Each row was made from one path, in order. Every step used is in the known rows, and no mark comes twice. Write each row's path.
In the rows, 128 means zero.
Known rows:
N Q M F: [137 113 143  89 133  65 140 109 123 146 126 121 145  72 121  88 133 150
 142  86 150 136 140 154 139 154 134 107 178 114 110 106 137 169  60  85
 136 133  75  75 125]
E V A Q N: [133 128 144 114 166  65 151  69 160 192 141 115 111  69 146 113 140 126
 104 125 129 125 137  86 126 154 128  95 133 123 130 149 175  89 100 135
 134 124  72 104 172]
Q E: [ 95 111 105 124 139  84 179  98 116 138 122 132 128  49 135  99 119 142
 140 103 165 142 148 136 130 122 142 171 122  96 111 120 144 104 103 116
 149 110  96 133 139]
A V E Q M F: [122 129 133  94  91  62 157 149 107 126 107 110 154  87 138  86 127 143
 113  85 168 112 142 160 138 184 153 147 187 111 122 106 162 152 103 114
  98 146  81  40 136]
M F C Q A V: [148 100 128  98  86  71 134 130 101 133 129 133 136  66 139 102 151 132
 131  73 144  92 120 126 145 130 156 152 155 104 106 146 148 143  61 129
  84  98  98  37 167]
D E V A Q M F: [124 132 138  98 165  35 140  74 139 151 129 129 112  88 127  81 118 140
 147 109 160 118 159 136 130 186 150  76 149 101 102 109 147 133  91 106
 108 124  73  41 136]
Z F T: [112 103 101 107 147 135 165  95 102 149 106 144  91  55 163  86 147 135
 145 126 163 153 164  93 123 174 152 132 134 148 101 199 142 126  59  88
 133 115 110 130 141]
D A: [140 127  89 104 147 121 158  83 113 132 122 148  84  97 112  99 115 123
 167 106 164 150 150 110 154 134 124 136 134 131 118  96 140 123  56 108
 135 127 121  92 158]
Z X T F: [134 110 118 111 124 142 150 118  93 143 103 122  93  54 185 134 165 163
 136 142 148 101 138 120 142 153 139 120 138 143 107 155 119 132  26 120
  85 152 105  91 147]
R C Q M F T X: [140  92 104 122 134 102 169 112 106 152 131 117 112  94 128  94 185 140
 153 109 151 132 152 119 175 150 164 166 174 121 129 209 128 153  45 111
 106  92  75  66 122]
V E Q M F C: [142 101 149 107  95  92 150 160 117 142  95 124 161  96 138 106 147 158
  95  98 180 111 165 186 150 185 141 113 168 120 108 127 138 162  99 109
  88 137  61  55 146]
Q M F T X: [138 100 104 125 123 105 166  93 114 134 115 111 105  65 109 105 159 154
 165 110 153 124 157 134 150 170 151 150 166 136 123 180 122 154  65 113
 127 124  82  72 130]
N Q: [126 123 136 108 129  92 174  88 120 154 137 141 111  72 147  93 146 136
 123 110 126 138 138 120 141  97 123 113 142 133 115 110 150 122  49  98
 161 128  82 118 137]
T X Z F C Q: [171  82  91 139 122 109 154 131 107 164 138 153 127  64 159 110 174 156
 181 123 158 143 146 148 167 119 155 137 121 116 104 252 106 114  44 124
  88 126 104 102 179]
F C Q A: [143  81 125 133 107  89 134 112 119 158 115 139 124  73 133 111 163 128
 138  94 136 126 131 129 153 102 152 113 123  97  93 146 147 124  73 115
 107  95  88  90 166]
T F C Q E V A: [132 117 110 146 154 105 162 117 140 190 132 123 133  42 171 123 144 155
 147 156 117  97 148 144 131 125 141 122 106 101 126 172 128 100 105 143
  91  96  70  70 170]
D E V A Q: [111 140 131 112 167  57 171  51 143 161 135 154  71  83 157  91 124 125
 129 132 141 120 157  95 128 137 142  83 108 124 107 122 159  82  90 125
 125 112  83  79 152]
M F T X Z: [129 105  88 114 115 100 193 127 115 131 108 130  82  35 138 100 137 151
 187 144 153 115 141 146 129 174 155 197 129 147 116 184 108 147  55 103
 106 151 101  88 133]
C Q: [150 114 107 130 116  84 156  91 114 158 136 146 112  56 155  87 167 131
 150  99 145 165 138  96 164  91 140 145 128 115 120 158 145 115  45 112
 134 107  99 107 165]
D E V A Q C R: [ 93 149 141  94 172  24 191  51 149 169 150 123  83  88 177  49 129 134
 117 132 158 145 149 120 134 138 162  67 141  87  94 132 147  95  53 144
 121 104  79 107 155]
V A: [145 122 109 104 127  82 179  76 139 159 120 151 102  82 141 112 121 134
 165 126 148 141 154 103 132 148 119 143 108 137 109 133 124 128  84 119
 138 134 103 110 160]
A Q M F Z: [126  85 128  60 155  39 146 120 136 113 117 122 112  51 123 118 162 124
 123  91 181 126 146 132 139 175 146 143 141 115  97 140 133 133  94 138
 114 136  94  77 139]
T X Z: [136  99  83 130 116  86 199 110 128 140 116 144  94  59 134 118 137 147
 203 142 160 130 133 157 143 126 140 185 107 129 110 162 107 120  57 117
 119 165 107 114 150]
X T F Z: [130 103 107  85 145 135 151 111 113 125 105 131  77  21 181 149 157 137
 132 151 161 108 139 115 137 142 139 159 117 131 104 151 114 111  79 135
  94 157 107 111 133]
C F M: [134 101 124 108 144 111 166  78 101 106 151 147  99  51 150 103 162 132
 147 111 173 149 142 103 141 138 137 173 127 106 115 131  97 112  74 120
 127 151  97 103 165]
Z X T F M: [149 101 114  90 139 143 127 106  89 129 132 126  79  50 182 131 186 149
 117 155 158 110 144 103 136 157 134 111 143 139 129 157  84 112  44 130
  98 162  95  79 148]
E Q M F: [126 117 133  89 123  72 138 126 107 137 103 107 153  73 124  98 126 137
 121  82 172 141 143 177 157 175 158 125 164 111 105 101 142 149  66  94
 110 152  79  87 138]
R C Q M: [132  87 115 109 144  72 145  94 127 176 122 140 143 121 143  86 179 123
 160  95 174 162 138 123 175 106 146 139 153  92 112 156 144 140  57  87
 119  92  88 105 136]
L V A Q E: [ 94 106 113  89 193  34 166  77 142 136 119 155 111  62 162  98 113 131
 134 116 145 109 138 106 135 152 136 140 105  98  96 147 171  88 123 138
 107  98  73 114 152]
V A Q: [128 102 136  84 162  50 174  67 142 161 134 147  85  78 147 103 133 120
 131 129 152 129 146  84 137 142 115 118  95 131 105 138 150  99  82 145
 132 126  90 102 165]
A V: [121 123 110  95 100  82 175  86 108 129 126 147 111  70 154 101 147 132
 144  96 166 123 137 109 138 114 130 178 139 138 122 134 143 120  57 123
 132 128 117  89 155]
D A Q: [119 104 116  80 177  87 159  73 116 136 134 144  70  93 121  87 127 110
 135 113 166 139 144  86 160 129 118 114 120 126 114 109 166  97  59 135
 130 114 104  87 164]
Q M: [126  96 113 110 132  70 147  78 131 151 103 135 132  94 121 102 152 138
 173  96 175 154 147 147 149 134 125 126 142 113 105 117 138 142  83  88
 142 129  94 111 143]
E Q N: [134 133 135 113 127 107 149 107 120 170 118 108 139  69 142 127 123 127
  78  88 147 165 128 137 155 131 143 132 163 128 126 116 169 105  87 107
 143 150  74 145 163]
M F C: [162  95 139  96  98 107 159 131 116 135 125 140 134  59 142 116 151 155
 113  95 186 115 166 146 145 172 131 145 141 140 100 158 107 161  41 114
 103 130  88  73 158]
X T: [122 125 121 102 119 118 136  74  96 137 105 150 103  62 172  94 144 136
 149 121 160 126 138 107 162 138 138 130 127 124  96 141 129 104  53  84
 124 137 112 121 139]
Z X: [136 119 104 122 100  87 174 109 107 128 109 140 110  86 138 114 179 149
 138  91 153 129 152 123 143 141 144 140 144 152 105 147 128 136  27 119
 135 129 111  94 159]
D A V: [131 138  87  89 127 104 162  82  99 122 130 150  94 100 123  96 117 120
 165  88 162 128 136 101 153 127 121 167 149 139 129 103 149 115  60 120
 124 115 133  61 161]
E V A: [124 144 106 129 124  85 175  74 146 169 119 140 106  72 152 103 136 129
 163 138 132 109 152 110 126 149 138 119 111 138 113 133 129 109  76 116
 123 132 100  89 157]
Q M F C R: [147  98 141  77 118  58 146 101 142 139 126 150 136  78 146  69 174 170
 131 101 187 144 143 175 161 173 152 135 157 120 111 149 116 177  36 117
  96 128  81  99 156]
T X Z F C R: [147  93 101 104 126  89 184 107 132 147 135 166 105  70 165  84 173 170
 170 141 178 139 138 179 151 154 167 152 117 130  99 221 101 135  26 138
  88 152 109 134 168]
M F Z: [143 113 108  83 114  82 170 131 126 103 125 136 104  29 137 125 145 130
 126  98 179 126 154 121 130 171 153 184 139 136 101 139 114 142  70 133
 116 146 114  89 138]
T F: [139  92 119 117 132 125 180 106 127 159 125 120  89  39 161 132 140 147
 137 144 166 132 147 129 122 129 119 145 123 129 122 127 128 140  50 131
 113 158  86 112 147]

Which path is each row?
[110  92 115 100 153 100 211 112 115 101 123 153 106  74 157 130 169 114
 145 105 188 127 146 114 147 136 159 228 119 113  75 154 122 126  69 122
 101 130 107 125 137] => R C F Z
[126 106  96 139 121 129 191  79 111 137 120 132  76  62 129 112 165 143
 151 127 138 130 156 106 151 128 143 160 137 152 127 190 129 117  59 123
 146 121  93 107 139] => F T X
[ 91 134 101 160 131  84 167 100 118 164 137 126 134  32 159  77 158 135
 143 113 128 127 136 129 141  97 177 143 129  81 123 150 158  75  82 114
 133  93  91 100 151] => C Q E V
[ 97 120 132 109 124  89 179 125  97 159 109  84 141  78 154 106 117 116
  96  93 170 147 147 156 158 121 139 108 155 104  84 115 135  96  54 119
 136 134  80 125 153] => E Q C
[130 106 123  78 173  40 159  64 149 139 117 167  89  75 170 106 138 120
 132 121 142 108 143  82 146 155 122 117 105 130  94 155 159 109  79 135
  95 124  74 106 162] => L V A Q
[150  83 139 100 128 155 139 112 107 158 107 137 107  50 184 137 160 164
 120 153 166  96 154 138 152 141 115 117 120 138 103 166 109 130  49 114
  84 141  85  97 152] => X T F C
[130 142  94 115 101 105 188 111 112 122 121 150  87 109 137  88 120 134
 149 112 164 110 153  89 127 148 122 158 162 130 136 105 168 129 100 132
 122 120 119  39 152] => D A V E
[124  94  90 108 128  84 171 124 120 137  96 123 106  53 122  99 142 156
 206 135 159 124 140 162 132 183 154 178 141 130 115 176 107 157  71  86
 105 148  93  83 128] => Q M F T X Z
[137  93  75 130 130 106 180 117 110 145 127 143 101  61 144 109 130 148
 210 135 174 139 145 153 127 160 156 154 114 124  92 208 109 121  54 118
 109 169 124 125 149] => T X Z F
[113  97  92 137 139 107 211 102 111 122 103 141  86  39 143 103 149 152
 218 147 143 126 132 143 138 143 157 213 111 129 103 187 114 125  66 100
 105 145  99 112 149] => C F T X Z
[125 111 141  90 157  36 142  93 146 158 124 114 129  73 129  87 141 135
 150 117 156 101 140 131 131 191 143  94 141 109 106 130 144 133  80 123
 103 131  76  49 150] => E V A Q M F
[126 167 107 135 136  88 172  56 141 161 126 156  91  85 149 101 105 138
 167 135 136 130 168 119 120 144 151 102 119 129 108 111 135 108  92  97
 126 123  99  84 146] => D E V A
[ 89 127 123 111 121  82 212 152  94  98 108 101 134  62 170 120 138 122
 111  90 164 114 141 136 132 137 158 195 159  90  83 133 145  97 119 159
 102 133  97  76 158] => A V E Q C F Z
[121  96  86 103 138  93 163 120 114 149 112 155 112  49 163  93 121 139
 194 133 185 151 143 141 111 170 151 151 110 122  84 177 120 129  54  90
 109 163 128 136 148] => X Z F
[111 134 130 133  94  99 191 136 116 143 103 134 115  80 164  97 133 130
  91 119 148 131 154 139 142 139 149 136 143 129 117 103 170 109 100 121
 122 148  80 105 143] => V E Q
[121 131 112 106 108 114 140  98  82 124  95 144 105  81 166  99 172 150
 146 107 148 113 140 107 162 152 152 117 141 146  92 162 122 113  25  94
 114 130 122  98 147] => Z X T
[ 94 122 121  98 101  73 156 112  97 127  98 123 119  82 140 118 118 105
 109  84 136 107 108 144 139 118 161 155 138 114 101  84 178 101  88 123
 114 134 103  87 150] => E Q A V
[105 112 149 127 153  90 200  96  98 141 137  99 141  65 150  90 130 140
 145  89 145 141 135 138 141 101 130 128 159  76  73 121 131 121  45 105
 140 120  73 116 151] => N Q C F
[103  99  89  98 150 120 165 114 110 149  91 152  91  40 173  77 134 138
 181 149 167 150 151 110 110 184 155 156 117 149  97 200 129 129  61  73
 112 133 120 134 138] => X Z F T
[ 96 144 101 137 146  79 180  87 143 163 123 130 123  59 144 100 116 138
 163 136 130 105 150 128 116 146 149 137 106 107 112 129 137  94 116 122
 133 114  95  96 152] => Q E V A
[ 70 129 107 126 188  85 165  89 120 144 132 124  96  61 132  80 127 120
 134 123 146 103 138 120 134 129 156 117 119  93 117 108 173  60  94 133
 128  91  92  84 149] => D A Q E V
[ 99 146 113 107 119 102 189 149  87 143 109  89 126 115 148  90  95 115
  98  96 168 125 153 134 147 139 133 121 184 101 111  91 162  99  92 139
 118 121  97  56 152] => D A V E Q C
[141 106 136  89 111  78 174  84 142 147 132 169 105  74 168  77 179 156
 119 119 173 148 144 150 161 127 146 145 123 136 111 155 125 143  30 125
 111 124  92 134 167] => F C R
[101 129 121 121 112  79 186 143 116 141  88 105 136  86 188  95 123 125
  88  98 163 114 156 146 144 149 144 102 176  97  82 125 157 114  88 121
 100 132  63 101 138] => L V E Q C
[142 100  93 108 121 107 179 140 123 116 108 125  89  52 153 162 184 149
 122 121 156 114 153 127 124 148 145 159 134 159 108 159 113 139  51 157
 107 145 111  86 154] => T F Z X
[145 119  98  91 102  76 169 151 108  93 111 131 111  54 137 137 178 144
 124  80 165 116 159 125 132 183 166 171 151 155  93 158 113 152  37 143
 110 139 121  65 151] => M F Z X
[152  90 136  91 127 104 181  98 145 160 134 148  95  58 179 102 179 170
 111 148 171 135 142 159 143 132 137 138 126 136 123 155 120 155  27 144
  88 140  79 127 166] => T F C R
[122 129  99  90 116 107 142 113  92 106  88 149  99  65 166 125 184 140
 142 109 149 106 143 105 158 153 161 141 137 148  87 171 115 105  52 114
 112 129 133  97 143] => F Z X T
[166  96 123 119 116 136 126 130  93 165 120 137 121  62 191 126 204 167
 126 126 134 112 140 122 177 116 142 109 141 133 115 210 115 126  19 127
  74 110  87  69 174] => Z X T F C Q
[ 93 116 124 125 132  90 212 153 104 105 103  98 126  59 161 117 135 123
 112  99 167 128 155 144 132 145 158 176 146  85  70 129 138 101 116 148
 106 139  88  99 151] => V E Q C F Z
[117 139 117 126 103  90 176 134 123 123  85 153 116  77 190 101 134 127
  87 114 143 111 148 142 151 152 157 134 155 129 102 118 178 115  99 111
  85 150  67 103 139] => L V E Q
[104 126 125 110 102  67 162 123 113 146  90 120 145 118 144  93 141 135
 117  97 155 127 138 158 147 139 143 134 171 113 126  99 177 122 128 111
 120 135  82  73 142] => A V E Q M
[110  88 140  74 159  72 144  97 117 138 105 120 105  55 134  75 155 135
 126 108 165 133 149 103 136 189 143 128 157 132 115 153 154 151  71  99
 118 106  75  77 132] => A Q M F T
[129 131 106  79 107 106 136 133  84  90 100 137 106  55 162 118 175 145
 130  97 158  98 144 111 153 186 173 147 152 148  87 170 108 124  37 117
  96 136 127  69 137] => M F Z X T
[ 76 131 107 149 136  90 179  97 126 149 123 124 127  40 151  92 140 138
 140 120 147 111 142 145 120 125 167 144 127  98 115 125 149  86  93 112
 137 111  94 109 140] => Q E V
[115 118 119 118 121  66 148 122 129 131  70 142 143 106 162  95 143 135
 118 104 150 123 146 164 156 160 151 113 170 108 101 105 178 132 123  90
  94 140  63  95 134] => L V E Q M
[102 107 124 122 146 125 189  83 101 122 104 143  93  45 150  85 155 141
 156 118 149 147 146  97 140 146 149 190 129 129  96 157 145 131  66  88
 128 111  95 120 150] => C F T
